Each row was made from one small tree. The marks that hang from a mark follow it in brackets, in the order of their numbers. Every link used is in the known rows. Write each row's tree.
Known rows:
k_534(k_357(k_634)): -1.8 14.2 6.6 15.2 20.6 2.6 -16.6 -15.8 -4.3 -9.5 8.4 2.0 -5.0 3.8 -1.1 -26.5 2.1 2.5 14.3 10.4 -0.6 -9.0 -26.3 -0.5 7.5
k_277(k_467(k_534) k_634(k_206(k_357(k_613)))): -7.3 6.5 18.1 8.9 -20.3 13.8 12.6 -19.6 43.6 7.1 -29.0 -17.7 -13.8 -3.6 28.1 4.3 9.7 -7.2 -34.4 -10.2 -3.3 -8.1 24.8 10.1 49.7
k_534(k_357(k_206 k_613(k_277) k_634)): -3.5 14.9 -13.2 25.5 -7.0 1.9 -15.1 -29.5 -7.0 -0.2 28.3 32.7 -34.9 6.9 19.4 -40.4 -0.9 28.3 -4.2 8.2 -30.5 -2.0 -49.2 2.6 21.6
k_467(k_634(k_206)): -5.5 -37.2 2.5 -24.9 -8.2 -8.4 -11.9 -11.1 9.9 12.4 15.5 -5.3 5.6 -24.5 9.6 -1.1 2.0 23.4 6.1 7.8 12.5 -3.8 4.7 6.2 -10.0
k_613(k_277(k_634)): -18.8 16.7 -0.4 10.2 -9.1 2.8 -3.5 -30.8 15.6 1.4 12.7 10.3 -13.0 -14.5 -0.5 -17.8 9.3 -5.3 12.6 13.9 -14.3 -19.3 20.8 17.3 -5.6
k_634(k_206): 3.1 -12.3 12.3 -17.9 -19.9 -13.1 -4.8 5.1 -6.4 -9.3 0.5 -1.2 5.5 1.3 9.5 14.3 11.6 14.1 -10.4 9.3 9.4 10.2 -9.2 15.3 2.4
k_206(k_634(k_277(k_467(k_534)) k_357(k_613))): 24.4 -7.1 2.4 -47.7 -62.5 -5.0 2.8 -12.3 -6.9 -8.8 15.4 33.9 -5.0 -31.1 6.1 -14.1 7.4 7.8 -14.5 -6.3 15.9 14.1 -20.3 25.0 36.1
k_534(k_467): 12.8 18.0 3.5 12.9 -5.8 2.0 3.3 11.0 -13.7 -0.5 15.1 12.5 1.6 -8.4 -6.7 1.5 -16.1 -12.4 4.3 14.1 -4.2 -12.8 -10.6 -0.6 0.5
k_634(k_357): 14.6 -10.5 6.2 -27.9 -18.3 -21.1 -15.4 -8.5 -5.8 -4.3 17.6 14.6 -7.5 -3.8 2.2 -1.8 6.5 10.5 5.9 4.8 3.6 12.7 -21.7 11.2 -3.0
k_206(k_357(k_613(k_277(k_467(k_534))) k_634)): 7.6 22.1 -28.9 22.2 -14.2 14.5 4.1 -32.0 32.8 19.0 -18.1 23.1 -43.6 -5.2 14.1 -36.7 3.1 12.3 -33.9 -21.1 -19.1 -22.0 3.1 15.3 32.4
k_634(k_277(k_467) k_357(k_206 k_613)): 21.4 -5.0 -3.6 -34.0 -56.1 -19.4 -3.7 -3.1 -2.9 -6.4 35.0 40.5 -5.1 -15.1 44.7 10.8 11.3 20.8 -29.8 9.1 -13.4 33.0 -30.0 9.3 35.6
k_467(k_277 k_634(k_206 k_357(k_613))): 21.3 -68.7 -16.1 -35.7 -37.5 -36.8 -18.3 -36.0 12.8 8.3 51.9 28.7 -23.8 -38.6 30.3 -3.8 19.3 54.8 -1.9 14.9 0.5 -14.2 -18.4 13.0 -9.5
k_206(k_634): -3.9 10.0 -3.0 -12.5 -23.1 23.0 0.2 1.3 -7.5 -6.0 -5.2 5.6 5.6 -8.6 -19.5 -14.5 -1.5 -5.9 -2.5 -9.4 23.4 3.6 -7.0 7.9 17.0
k_613(k_277 k_634(k_206)): 11.7 -4.9 -7.6 -3.4 -15.3 -10.6 -16.1 -33.7 -16.8 5.3 31.8 30.5 -20.1 -33.9 19.0 -6.9 18.0 25.9 16.8 17.0 -31.7 -3.0 -2.8 61.0 -17.1
k_277(k_467): -0.4 13.9 -1.6 -0.4 5.2 14.5 1.1 7.1 11.6 2.6 -1.1 -15.7 11.5 -12.8 21.5 10.9 17.5 -16.1 -10.0 -6.9 0.6 2.4 13.5 -0.5 16.9
k_534(k_357(k_613) k_467(k_277)): 30.7 11.0 -9.7 31.1 -5.3 -13.2 -5.3 -10.6 -17.0 -5.2 50.0 38.8 -31.0 -7.8 8.0 -16.0 -2.3 9.2 8.7 25.0 -29.0 -33.0 -42.6 -5.2 5.0
k_206(k_357 k_634(k_277(k_467(k_534)))): 5.8 32.0 -10.5 -22.6 -39.8 24.7 -6.5 -1.2 16.3 -12.7 -23.0 10.8 -6.9 -12.9 -8.6 -10.5 5.8 -9.1 -44.1 -15.1 13.1 -11.0 26.9 21.0 47.4
k_357(k_206): -11.7 -0.5 -2.4 3.8 -12.2 4.8 -7.8 4.9 -4.7 -5.1 2.4 -0.5 -4.9 13.0 16.3 6.4 -9.8 14.0 -26.8 1.2 -14.3 11.0 -7.8 -10.0 19.3
k_277(k_467 k_634): -22.9 23.0 12.9 18.5 6.5 27.6 11.0 -7.0 34.5 3.9 -10.3 -25.3 17.4 -12.5 21.5 9.3 12.9 -33.3 0.0 -0.5 5.9 -2.1 28.5 -6.1 28.7
k_357(k_206(k_634) k_613(k_277)): -5.1 8.6 -27.4 1.8 -53.6 16.7 3.5 -16.2 -9.6 7.5 20.2 42.4 -31.4 -3.6 9.7 -28.7 -5.3 27.4 -25.7 -9.4 -17.9 10.6 -33.7 8.4 30.1
k_634(k_206 k_277(k_467(k_534))): 15.8 -16.7 22.8 -41.9 -39.4 -26.1 -2.4 0.7 -0.4 -21.5 5.4 1.2 13.0 -24.7 31.4 24.6 20.7 12.6 -30.2 16.9 1.7 2.6 18.4 29.5 22.6
k_634(k_206 k_277 k_357(k_613)): 34.1 -27.9 11.5 -53.6 -71.2 -48.0 -2.9 -8.6 -14.8 -13.9 34.9 51.8 -4.8 -14.4 23.2 10.3 15.8 35.8 -10.6 22.5 7.0 32.9 -43.1 32.7 9.7
k_534(k_467(k_277(k_634(k_206(k_357(k_613)))))): 12.1 12.6 -8.3 30.9 -28.2 1.5 8.7 -9.1 13.1 -2.3 15.8 25.5 -20.0 -6.9 9.0 3.5 -4.5 0.8 -19.0 19.6 -10.6 -32.1 -1.8 3.3 18.9
k_613(k_634(k_277(k_467) k_357(k_206))): 20.2 -4.7 -0.6 -19.8 -24.5 -8.3 -17.5 -16.2 -13.2 -4.1 36.1 30.1 1.3 -33.8 41.7 14.4 8.8 15.0 -3.0 15.0 -26.3 24.2 -11.0 37.5 18.2
k_634(k_206 k_277(k_467(k_534)) k_357(k_613)): 39.3 -32.4 19.3 -61.1 -69.4 -46.6 -1.5 -13.3 -4.6 -12.5 27.7 34.6 -8.2 -26.7 40.9 13.9 22.2 32.3 -25.7 12.7 -1.2 23.5 -24.8 37.0 27.1

Write each row's tree:
19.2 -32.4 4.7 -0.9 4.3 -31.2 -21.7 -35.6 -1.1 -20.1 20.3 1.3 -39.6 -8.8 10.7 -13.3 7.0 29.8 -12.2 11.6 -31.6 -50.6 7.1 7.2 2.6 => k_467(k_277 k_534(k_357))
-7.3 2.7 11.4 -18.7 -33.5 -18.4 -16.6 -33.4 8.7 -7.9 24.1 20.0 -15.4 -16.1 6.8 -10.7 20.6 10.8 9.7 23.5 -5.2 -4.1 0.2 34.0 -6.5 => k_613(k_277(k_634(k_206 k_357)))
10.1 -35.5 7.8 -35.8 -3.8 -10.1 -15.0 -24.2 20.9 15.6 13.4 -17.1 -7.2 -39.0 26.0 -5.8 7.1 10.6 -3.2 -8.9 -3.5 -13.3 17.2 7.5 10.1 => k_277(k_467(k_534 k_634(k_357)))
3.9 20.8 -27.7 30.4 -9.0 20.5 10.5 -14.8 27.0 17.9 -24.8 22.9 -28.1 12.7 2.1 -27.2 -8.2 8.7 -26.7 -20.4 -0.9 -4.7 -14.3 -1.4 30.5 => k_206(k_357(k_613 k_634))
17.9 4.2 -4.7 -19.5 -51.6 -17.0 2.5 3.0 6.1 -9.2 -0.2 37.7 -9.3 3.0 13.8 10.2 11.1 22.9 -37.4 11.1 0.1 11.3 -6.3 23.4 22.9 => k_634(k_206(k_357(k_613)) k_277)
0.3 -28.4 3.6 -17.4 8.2 3.1 -4.9 -18.7 24.0 18.6 2.3 -25.7 -2.1 -35.9 24.0 -5.2 3.1 3.9 -7.1 -11.8 -5.5 -21.7 31.2 -0.1 12.2 => k_277(k_467(k_534 k_634))
17.5 -47.0 9.4 -40.6 -23.0 -18.1 -7.3 -24.4 18.1 18.5 17.7 -5.1 -12.5 -37.4 35.2 -3.3 11.9 25.4 -10.4 -7.6 -1.0 -1.2 -1.3 14.9 17.3 => k_277(k_467(k_534 k_634(k_206 k_357(k_613))))
2.7 -23.4 3.5 -23.1 -3.9 1.3 -12.3 -14.7 30.5 14.4 -8.0 -24.2 -7.9 -28.0 25.9 1.1 10.5 12.6 -27.1 -12.0 -1.8 -19.6 31.5 10.2 21.2 => k_277(k_467(k_534 k_634(k_206(k_357))))
0.4 9.0 4.7 12.2 7.8 1.6 -29.1 -2.2 -15.6 1.4 45.7 10.4 -9.7 -9.1 5.2 -16.1 -21.0 8.7 8.9 27.2 -22.0 -19.8 -28.4 -14.6 6.9 => k_534(k_357(k_206) k_467(k_634))
9.9 -65.1 -10.6 -2.4 -5.3 -26.3 -22.2 -51.5 12.5 8.3 40.8 11.1 -51.1 -24.5 29.7 -27.6 -7.4 58.0 -16.5 6.6 -40.7 -50.1 -3.9 -9.0 9.2 => k_467(k_277 k_534(k_357(k_206 k_613)) k_634)
7.7 -43.0 -29.3 -7.6 -21.2 -12.4 -14.8 -27.8 29.2 11.9 23.5 16.5 -28.0 -24.4 23.0 -3.9 16.5 43.1 -23.2 4.5 -4.5 -32.1 11.9 5.6 1.3 => k_467(k_277 k_634(k_206(k_357(k_613))))
23.6 27.3 2.1 25.9 -10.2 -4.7 4.1 -9.5 -18.9 -5.4 34.8 46.2 -9.9 -11.3 2.4 -28.8 -16.5 0.7 14.3 26.9 -11.3 -12.9 -52.6 2.3 16.6 => k_534(k_357(k_613 k_634(k_277)) k_467)
13.3 -45.5 -6.5 -42.8 -37.6 -29.4 -16.4 -32.3 5.7 20.2 43.4 30.5 -20.4 -34.5 17.7 -18.2 11.6 42.9 13.1 10.3 1.5 5.2 -25.7 23.9 -14.0 => k_467(k_634(k_206 k_357(k_613(k_277))))
21.7 -3.4 -13.3 -12.6 -14.1 -17.4 -25.3 -43.6 -16.4 9.6 45.4 43.0 -30.9 -38.4 13.7 -19.3 13.9 22.8 29.4 12.9 -36.6 -0.9 -13.6 57.7 -22.2 => k_613(k_277 k_634(k_357))
-14.2 13.2 8.2 17.2 -23.1 11.3 11.1 -12.7 30.8 4.8 -19.1 4.0 -10.2 13.3 6.9 0.1 1.6 -0.8 -16.0 2.1 5.9 3.8 2.4 6.1 28.0 => k_277(k_634(k_206(k_357(k_613))))
11.6 11.2 -4.9 16.8 -5.7 3.7 -9.6 -14.1 -14.5 2.9 36.4 30.5 -18.2 -5.3 38.0 -7.0 2.2 18.4 -2.3 10.5 -41.8 15.8 -40.2 9.8 30.6 => k_534(k_357(k_206 k_613(k_634(k_277(k_467)))))
-11.8 -3.2 10.1 6.0 -30.1 0.6 4.5 -22.3 16.6 4.8 9.7 16.7 -13.7 6.3 17.9 -5.5 -9.7 7.7 -3.6 5.1 -5.6 19.4 -24.6 -6.1 28.3 => k_277(k_634(k_357(k_206 k_613)))
-16.0 3.6 23.7 9.2 3.9 16.1 11.6 -20.0 35.4 2.9 -19.1 -31.6 2.1 -15.7 21.8 2.5 2.0 -22.9 -8.7 -5.9 -4.4 -16.6 37.3 -0.1 33.0 => k_277(k_467(k_534) k_634)
21.5 25.2 -0.1 24.4 -16.6 -9.4 -7.1 -19.1 -22.2 -1.4 40.1 44.1 -26.1 -11.8 4.9 -35.6 -3.0 13.1 15.3 28.0 -16.6 -17.3 -58.2 19.0 6.8 => k_534(k_357(k_613(k_277) k_634(k_206)) k_467)
24.8 -11.5 -7.5 0.5 -29.7 -4.0 17.7 -13.4 -6.7 14.7 22.1 37.4 -4.8 -28.9 38.5 7.7 8.9 18.5 -0.1 4.3 -18.0 23.4 -22.8 33.5 17.4 => k_357(k_613(k_634(k_206 k_277(k_467))))
11.2 -4.9 -16.9 15.7 -28.3 9.3 12.4 -11.8 -6.9 15.5 24.0 37.5 -13.0 -16.3 49.0 5.6 -8.0 23.8 -21.0 -1.6 -38.4 26.6 -25.0 13.2 35.8 => k_357(k_206 k_613(k_634(k_277(k_467))))
25.7 -18.7 -6.1 0.7 -32.1 -11.1 17.7 -16.8 -12.7 13.2 23.3 45.7 -11.0 -22.0 26.9 1.9 0.2 27.0 4.7 6.9 -18.3 21.4 -29.9 33.3 8.6 => k_357(k_613(k_634(k_206 k_277)))
16.3 4.3 10.4 -33.4 -40.5 -15.7 -9.6 1.0 14.2 -18.5 -12.0 5.3 -1.3 -11.0 25.0 19.5 21.0 11.2 -50.8 6.8 -2.2 -4.3 28.4 30.4 33.8 => k_634(k_206(k_357) k_277(k_467(k_534)))
9.8 -18.5 11.9 3.4 -7.0 -16.5 -7.5 -22.6 -7.8 0.2 7.6 8.9 -39.3 13.1 13.6 -21.7 -17.0 30.5 -17.8 -3.0 -35.7 -9.4 -28.3 -3.6 23.8 => k_467(k_534(k_357(k_206 k_613)))
19.9 1.5 -3.1 4.3 -14.4 -15.5 -16.5 -20.7 -15.4 14.2 60.9 40.1 -28.0 -26.9 6.0 -32.1 -3.4 20.6 26.2 30.3 -23.9 -23.2 -44.4 13.8 -9.6 => k_534(k_357(k_613(k_277)) k_467(k_634(k_206)))
5.5 20.6 -9.7 4.7 -9.9 10.4 -4.7 -14.0 29.5 -4.2 -27.6 4.4 -11.9 -5.4 8.5 -12.2 1.0 -0.1 -39.6 -9.1 0.2 -19.0 25.5 12.3 36.2 => k_206(k_357(k_634(k_277(k_467(k_534)))))
24.7 -22.8 8.9 -22.1 -19.8 -19.7 -17.6 -21.5 -19.5 2.4 24.9 23.7 -7.4 -23.2 20.2 8.2 10.2 25.3 16.6 12.0 -10.5 22.9 -28.0 48.3 -5.2 => k_613(k_634(k_206 k_357))
